Each row was made from one path, in order. Every step used is in the known rows, and no mark comes twice. Write each row's path.
In the rows, 128 means zero.
Known rows
menof > nebo > lesi > nipazu > vetofa: [ 86 130 143 104 132 118  69  47 169 121  96 226  77 167 139 113  71 114
 121 122 124 176 192 179 141]
kefa > votup > vetofa > nipazu: [137 148 137 117 161 121 104 115 202 135  99 128  83 107 107 174 109 123
 109 114 115 144 131 140  91]
menof > nebo > lesi > kefa > pulis: [ 65 144 144  94 125  89 129 109 119 174 118 134  68 155 100 161  91 145
 125  91 132 131 185 160 136]
votup > vetofa > nipazu > lesi > menof: [120 132 121 110 136 147 118  84 167 144 116 201 129  92  82  97  37 147
  93 153 130 158 187 173  64]
nipazu > vetofa: [134  97 164 107 144 127 125 125 148 119 110 155  95 136 139 117  83  97
 116 122 128 137 158 138 131]
votup > kefa > lesi: [111 111 113  94 145 152 118 140  83  90 124 147 102 101 105 151  98 124
 132 120 109  94 159 146 113]
nebo > menof: [125 129 143 116 132 118 122 140 119 131 118 125 122 123  98 115 135 146
 124 166 122 139 138 124 109]
nebo > lesi > menof > lafe: [102 148 157 109 127 138 157 101 136 196 110 185 119 122 106  93  90 154
 107 131 139 122 153 158 112]
votup > vetofa > nipazu: [135 123 149 117 143 124  94 131 163 139 101 179  97 110 112 149 103 129
  98 137 114 163 152 141  92]
kefa > votup > vetofa > nipazu > lesi > menof: [124 152 112 110 155 144 119  74 211 141 119 151 115  85  76 125  43 141
 105 133 127 136 175 167  62]
vetofa > votup > kefa > lesi: [102 109 129  84 129 155 132 132 117  97 115 141 104  96 104 147 101 110
 126 114 134 133 179 156 119]
nebo > lesi > menof > lafe > pulis: [ 78 181 143 117 128 149 164 115 137 174 117 146 136 141  91  92 103 162
 100 113 146 127 166 151 129]
nipazu > vetofa > votup > kefa > lesi: [102 101 148  73 149 158 130 111 150  84 101 156 108 117 103 129  79  74
 126 106 146 138 208 173 129]
kefa > lesi: [131 112 115 121 130 122 115 135 108 121 123 138 104 112 126 144 108 150
 111 131  99  97 163 157 137]
nipazu > vetofa > votup: [120 100 184  91 127 127 137 106 179 119 100 148 103 130 137 113  86  82
 109 116 149 172 171 147 136]
nipazu > vetofa > votup > kefa: [109  97 180  69 145 158 136 124 162  93 103 158 100 125 115 120  78  59
 132 108 159 166 172 136 114]
vetofa > nipazu > lesi: [125 125 139  95 111 138 111 100 137 124 128 172 122  99 118 126 100 172
 110 145 136 164 145 151 105]
nipazu > vetofa > votup > kefa > lesi > menof: [ 95 106 126  79 143 174 151  95 170 103 104 160 120 116  76  99  39  71
 123 110 155 126 221 183  98]
votup > kefa > pulis: [113 137 174 109 139 149 122 158  92  87 126 106  84 119 112 172  92 118
 145  96 121 121 153 108 106]
nebo > lesi > nipazu: [102 150 128 131 110 126  78  94 146 106 121 203 101 131 138 127 121 166
 124 142 108 165 135 141 131]
kefa > votup: [136 129 139 118 143 117 125 128 159 124 131  92  85 108 134 158 121 132
 120 112 110 109 118 123 120]
nebo > lesi > kefa > votup > vetofa: [ 93 157  99 107 165  98 137 122 195 164 113 153  79 111  92 148 110 133
 102 115 111 114 138 156 127]
kefa > pulis: [122 140 179 134 124 122 117 147 116 116 125  88  91 131 138 168 102 142
 122 108 111 120 157 117 125]
votup > kefa > lesi > nipazu: [108 125 105 115 133 161  78 115 103  84 126 185  86 107 112 151  85 136
 145 114  90 115 169 142 101]
lafe > pulis: [105 140 144 124 117 135 128 156 104 109 130 100 115 138 123 134 126 142
 105 113 118 134 139 114 139]
nebo > lesi > menof: [ 99 142 128 125 120 135 130 103 140 137 121 176 127 123 102  93 102 154
 111 150 128 138 145 159 104]
nipazu > lesi > kefa > votup > vetofa: [116 133  97  98 165 110 146 121 182 165 139 138  82  82  97 137  60 137
  95 117 103 104 165 154 113]

Write each row's path
[132 129 137 103 141 132 103 111 161 126 115 191 119  94 110 129  79 150
  95 153 118 166 168 159  97] => votup > vetofa > nipazu > lesi
[121 128 117 107 135 103 148 142 167 175 142  98  65 105 103 159 109 136
 122  90 116  97 116 118 115] => lesi > kefa > votup
[113 103 169  80 123 153 134 139 122 105 121 144 103 103 111 137 104  93
 131 115 144 165 146 120 108] => vetofa > votup > kefa
[ 75 130 158  85 121 116  84  34 209 126  83 212  86 163 137 110  71  96
 117 114 154 215 208 186 143] => menof > nebo > lesi > nipazu > vetofa > votup
[113 148 164 110 128 134 151 153 113 165 119 113 107 137 129 134 117 143
  96  89 126 121 151 113 139] => menof > lafe > pulis
[108 121 133 114 124 137  96  79 209 103  97 181  96 127 137 129  70 107
 109 111 122 160 214 179 136] => kefa > lesi > nipazu > vetofa > votup
[ 79 134 100  83 139  86 136  90 166 186 124 132  59 131  98 150 109 136
 124  94 133 121 142 160 133] => menof > nebo > lesi > kefa > votup
[ 82 141 160 104 113 134  93  68 224  97  91 211 102 140 138 105  94 114
 120 134 147 206 172 170 151] => nebo > lesi > nipazu > vetofa > votup
[115 108 113  92 115 120 151 129 117 165 154 164 103  92 103 113  72 161
 106 127 122 122 152 140 123] => nipazu > lesi > kefa
[111 102 103 109 138 122 123  90 111 171 120 144 103 129  98 123  47 130
 110 116 111  98 215 183  93] => kefa > lesi > menof > nebo
[ 98 158 119 115 133 150 167 128 118 178 118 111 125 132  86 114  74 155
  91  93 119  81 200 161 118] => kefa > lesi > menof > lafe > pulis
[ 91 145 188  99 123 165  96 102 191  70  98 149  74 144 121 153  54  78
 150  80 147 185 204 126 103] => lesi > nipazu > vetofa > votup > kefa > pulis
[104 172 164 108 132 127 159 148 115 169 110 103 125 144  89 117 142 151
 106 128 144 123 159 116 123] => nebo > menof > lafe > pulis
[117  97 140 105 129 122 131  94 119 176 122 145  96 137 108 110  52 116
 116 115 123 131 182 151  82] => lesi > menof > nebo
[128 153 129 105 157 130 111  91 203 123 114 147 100  92 105 155  85 143
 102 135 118 142 151 159 102] => kefa > votup > vetofa > nipazu > lesi
[128 126 153  97 133 149 166 102 124 194 135 170 129  96 107  84  41 157
 102 133 131 113 178 153  94] => nipazu > lesi > menof > lafe
[ 84 142 102  85 173  77 132  94 181 194 108 153  61 132  89 152  87 115
 105  97 118 122 171 173 130] => menof > nebo > lesi > kefa > votup > vetofa
[127 117 154 126 128 137  84 104 174 105 109 192  82 141 149 120  67 114
 123 118 107 156 163 134 120] => lesi > nipazu > vetofa
[112 142 104  85 117 119 134  93 196 168 144 132  82  88  83 150  91 173
 127 108 143 139 121 147  91] => vetofa > nipazu > lesi > kefa > votup
[ 88 133 134 113 117 112  69  65 136 137 110 207  82 148 137 130 103 147
 126 129 110 172 167 159 132] => menof > nebo > lesi > nipazu
[119 121 105  92 129 121 129 115 166 173 123 202 100  89  78 129  63 151
  98 130 125 153 167 163  88] => votup > vetofa > nipazu > lesi > kefa
[119 144 108 102 152 106 123 119 213 180 113 141  65 102  81 173  98 129
 114  95 124 136 134 137  76] => lesi > kefa > votup > vetofa > nipazu
[111 112 125  89 147 131 111  61 156 170 108 201 109 111  81 105  15 129
  98 135 133 160 222 189  55] => votup > vetofa > nipazu > lesi > menof > nebo
[124 130 113 112 164  99 143 146 184 179 122 121  70 101  98 156  83 114
 108  95 101 101 143 131 109] => lesi > kefa > votup > vetofa
[107 117 113 105 145 164  78 103 139  70 112 204  84 124 115 134  59 106
 140 107 108 120 192 159 111] => votup > kefa > lesi > nipazu > vetofa
[117 118 169 109 115 137  96  91 208 111 100 182  90 133 146 118  70  95
 120 109 137 190 179 140 123] => lesi > nipazu > vetofa > votup
[ 88 170 101  98 150 102 122 108 223 167 102 171  86 110  76 161 119 147
 114 112 132 144 128 164  99] => nebo > lesi > kefa > votup > vetofa > nipazu
[ 90 132 115 107 116 107 143 134 132 164 128 173 100 114 101 122 125 159
 114 127 125 134 124 152 137] => nebo > lesi > kefa
[104 113 162  86 130 167  98  98 189  83 103 192  85 128 118 123  60  71
 147 101 145 189 181 131  98] => lesi > nipazu > vetofa > votup > kefa
